Known rows, with every step that occurs:
manuguf -> vodog -> pelim -> gukor -> mase -> sedatap: [  0   1  -2  -8  38   3 -12   5   6  -1   3   5 -18   6   0   4  -3   9
  -6   1 -14   7  -5  19   4  -9]
manuguf -> sedatap -> pelim -> vodog: [ 12  -1   1  -1 -22  -3   2  -7   1  -3  13 -19   8  -2  -8  -2   1  -3
  14  -5  -9  -7   6 -11   1  -5]
gukor -> mase -> manuguf -> vodog -> pelim: [  1   3  12 -14  26   5  -2   7   0   3   3   8 -16   3   0   1   0   4
  -9   2 -14   5  -7  15   3  -2]
mase -> manuguf: [ -8   1  19   5 -15  14  -2   0  -7   0  -7  -4  -3  -6   2   1   5  -7
  -8  -1   2   1  -7  -5   0   7]
nudo -> mase -> manuguf: [-11   0  10   1  -9  19  -2   1   0  -4   1  -5  -9  -5   6   1   1 -10
  -7   0   8  -1   6  -7  -3  13]
nudo -> gukor -> mase -> manuguf -> sedatap -> vodog: [ -8  -2  -5 -10  20   1   5   3 -21  -5   0  -9  13   2   4   1  -7  -3
   4 -17  -2  -7  12 -20  19  -5]
vodog -> pelim -> gukor: [  1   2  -7   2 -14   7   0   1   5   1  -7 -15   1   2  -3  -1   7   2
   0  -5 -14  -2  -4   9  -8   4]
vodog -> sedatap -> pelim -> gukor -> mase -> manuguf: [  3  -6 -17   2   9   6   9   7  -3  -4  -9   7  -4  -1   1   4   1   5
   0 -14  12   3  -1  -4   5 -13]
manuguf -> sedatap -> pelim -> gukor: [ 11  -3  -4   8 -33   8   3  -3  -1  -7   8  -9  15  -3  -8   2   1  -1
  13  -6   0  -4   3 -18  -2 -14]
mase -> nudo -> gukor: [  4   2   8  -5 -35  10 -10   1 -10  -1  -1 -14   8  -2   9  -2   5  -6
   1   0  10  -5   4  -8  -1   3]
nudo -> mase -> tavo: [-16   0  -3   2  12   9   9   0   5  -7  -1  -6   0 -11   5   1  -6  -8
  -1   3   2  -7  10  -4 -11  18]
sedatap -> pelim -> gukor: [ 11  -1  -3  12 -39   4   8  -2   2  -2   0   0  15  -5  -7   3   5   1
   6  -5   6  -7  -5  -9  -4  -9]
mase -> pelim -> gukor -> vodog: [ -5   0  -2   9 -30  -9 -11  -3  -3  -3 -13 -28 -12  10  -2  -1   0   2
  -4   0  -1   3 -10   6  -6   1]
mase -> manuguf -> vodog -> pelim -> gukor: [  4   1   9  -2   7   8  -9   5  11   1  -8 -16  -6   6   5   5   9   1
  -8  -3 -11   6  -6   8  -3  -3]
nudo -> gukor -> vodog -> sedatap -> mase: [-10  -1 -20   0  15 -18  -1  -4   0   4  -6  22  10   3   4 -10  -5   0
   2   6   1  -4  10  -4  12   5]
mase -> nudo -> gukor -> vodog -> sedatap -> pelim: [ 10  -2  -9 -10 -21  -7 -12   1  -3   7  -3  -7   7   6  12  -4   1   1
   6  -3  18  -2   9  -7   4  -8]
manuguf -> vodog -> pelim: [  4   5  19 -12   4   1  -3   0   9   9   9  11  -4   1  -2  -2   3   1
  -1  12 -17   0  -6  16  -4   6]
manuguf -> sedatap -> mase: [ -5   1   2   5 -10   6   1  -6  -2  -3  10  21  11  -9  -6  -1  -5  -2
   5  13  -5  -1   6 -13   5  -1]
nudo -> gukor: [ -3   2   6  -2 -22   4   4  -2 -12  -2   1  -1  12  -4   0  -6   2  -8
   4  -2  -2 -14   3  -6   2  10]
gukor -> vodog: [ -5   2   9   7 -13 -11  -5  -7  -6   2  -2  -4  -1   0  -9  -6   0   0
  -1   3 -10  -1 -12   1   0   8]
mase -> nudo: [  3   2  18  -2 -32  11 -12  -2  -4   2   0  -6  -1  -6   4   4   5  -2
  -2   6   8   4  -7  -2  -6   3]
mase -> pelim -> gukor: [ -4   0   3   6 -39   8  -4  -1  -3  -4 -10 -16  -8   2   0   4   2  -1
  -3   2   5   0  -5   5  -8   3]
sedatap -> mase -> nudo -> gukor -> vodog -> manuguf: [  5   0 -13   3  20 -13  -1   3  -4   0   0   2   9   9   7  -9  -2  -1
  -4  -2  15   1   7  -3   3  -2]
pelim -> gukor: [  0   0   1  12 -24   3   2  -3  -2  -5  -5  -7   5  -3  -6   1   5  -1
   1  -3  -5  -3  -9  -5  -5   3]

Rows:
[  5  -1   3  -2  32 -11   7  -3  -5  -5  15 -24  -4   6  -9  -6   0  -7
   7 -11 -16   0   4   0  -3   8]
pelim -> vodog -> manuguf -> sedatap
[  2   1  10  -7   9  -4 -13   0  16   9   5  40  -2  -4  12   6  -3   4
  -3  24  13  11   2   1   5  -5]
manuguf -> vodog -> sedatap -> mase -> nudo
[  8   3   5  -4   0  -2  -5   1  13   3   1  -3  -1   5  -2   1   5   4
   0   3 -18   0  -7  11  -6  -1]
manuguf -> vodog -> pelim -> gukor
[ -3   4   6 -10   4  -3   6  -1   5  15  -4   2   9   0  -1   1   4   4
   0   0  -6  -6   0  10   2   9]
sedatap -> vodog -> pelim
[-10   1   7  11  -6  11   3  -1  -1   1 -10  18   4 -10   4   1   2  -4
  -9   7   8   1   0  -8   5   2]
sedatap -> mase -> manuguf
[ 16  -1   0   2  16 -12  20   0   3   1   9  -9   3   1  -9  -6   4  -3
   6 -12   3  -8   1   4  -4   2]
sedatap -> pelim -> vodog -> manuguf
[ 10  -2 -17  -4  28  -8  -3   1  -1  -8  11 -22   8   7   8  -6  -2  -6
   7 -10   5  -2  21 -12   4  -4]
pelim -> vodog -> manuguf -> sedatap -> mase -> nudo -> gukor
[  5  -3  -6  14  30  -8   0   2   1  -2   0  -8  -4   9  -3  -3  -2   3
  -2 -12  14   4  -3   3  -1 -12]
mase -> sedatap -> pelim -> gukor -> vodog -> manuguf
[  3  -5 -19  -2  41 -12  16   6   9  -4  -2  19   5  -3   1   7  -9   8
   6  -2   1  -1   1   1   0 -14]
manuguf -> vodog -> sedatap -> pelim -> gukor -> mase -> tavo
[ 14  -5 -21  -4 -10   2  -1   5   1  -1  -2   5  -3   0   3   7   0  10
   5  -6  17   6  -1  -2   0 -18]
vodog -> sedatap -> pelim -> gukor -> mase -> nudo
[ -1   2  13   0  34 -12  20   0  -3   9   4  14  11   0  -4  -2  -1  -1
   0  -6   5  -4  -2   3   1   9]
sedatap -> vodog -> manuguf
[  1  -1   8   4  14  -2   0   4  -3  -9  -2   3  -7   2  -2   5   0   3
  -7  -5  -8   4 -12  -2   4  -9]
pelim -> gukor -> mase -> manuguf -> vodog
[  0   2   5   5 -24   8  -7  -2   4   3  -3  16   5  -9   6   4   1   0
  -4  13  15   4  -1  -7  -1  -3]
sedatap -> mase -> nudo
[ -3   4   1  -5  -3  -7  -8  -3   0   8  -3 -14  -5   6  -6  -7   4   3
  -2   2 -19   0  -8  15  -5   8]
gukor -> vodog -> pelim
[ -2   0  -6  15 -16 -14  -5  -5  -3  -4  -9 -18   2   5  -9  -3   2   2
   0  -6 -12   1 -13  -3  -2   1]
pelim -> gukor -> vodog
[  7  -1  -8   4 -19   3  -5   2  -8  -9  -3 -12  -5  -1  -2   6   1   6
  -2  -7   3   5 -11  -2  -3  -8]
pelim -> gukor -> mase -> nudo
[  3   1   6  -4 -16   6  -5   1 -12  -2   4   3  -9  -5  -2   3  -1   4
  -2   2   4   4  -9   1  -2  -2]
gukor -> mase -> nudo
[ -7   0  -6   2  21 -10  -1  -1  -4  -1   9   4 -11  10  -4  -6 -11  -1
  -2  10   5   8   7   5  -1  -1]
gukor -> vodog -> manuguf -> sedatap -> mase -> pelim
[  1   0  13  -2  21   4   9   0 -10  -4  18   2  -1   1  -9  -5  -3  -7
   5  -2  -8   1   2  -1  -4   6]
vodog -> manuguf -> sedatap
[ -7   0  25  -7  18   3  -8   2   5   7  -1  19 -10  -1   9   3   1  -3
  -7   9  -1   8  -3   4   5   4]
mase -> manuguf -> vodog -> sedatap
[  7  -4 -24   0  -1  -4  14   3  -1  -2   1  17   1  -1  -7   2  -3   8
   7  -7   5  -2  -2  -1   3 -11]
vodog -> sedatap -> pelim -> gukor -> mase
[ 9  0 16 -9 -1 -5  3 -1 11 10 12 38  3 -4  1  1 -1  1  6 13  4 -2  0  3
  2 -5]
manuguf -> vodog -> sedatap -> pelim
[-14   4   2 -14  31  10  -9   2  12  11   2   2  -9   1  11   4  -5   1
  -5   1   7   0  17  10   3  12]
nudo -> mase -> sedatap -> vodog -> pelim
[-10  -2 -10   4  28  -5  -1  -2   9   3 -14   3  -6  -2  10   0   3  -2
  -6   0   4   3   7  -2  10   6]
pelim -> vodog -> sedatap -> mase -> manuguf
[ -9   1   3   0 -27  12  -5  -4  -2  -1   7  13  -3  -4   1   2  -8  -3
   1  20   4   1   9  -3   0  -1]
manuguf -> sedatap -> mase -> pelim
[ -8  -2 -27   0  35   2  14   6  -2  -7 -15 -21  -1  -1  -3   2  -2   6
  -1 -11 -16  -3  -2  12  -8   2]
vodog -> pelim -> gukor -> mase -> tavo
[ -5   2  -3   3 -17  -7  -2  -5   6   1  -7  -6  -7  -1   2   0  -2  -1
  -3  11   3  -3   4   7  -1   7]
sedatap -> mase -> pelim -> vodog
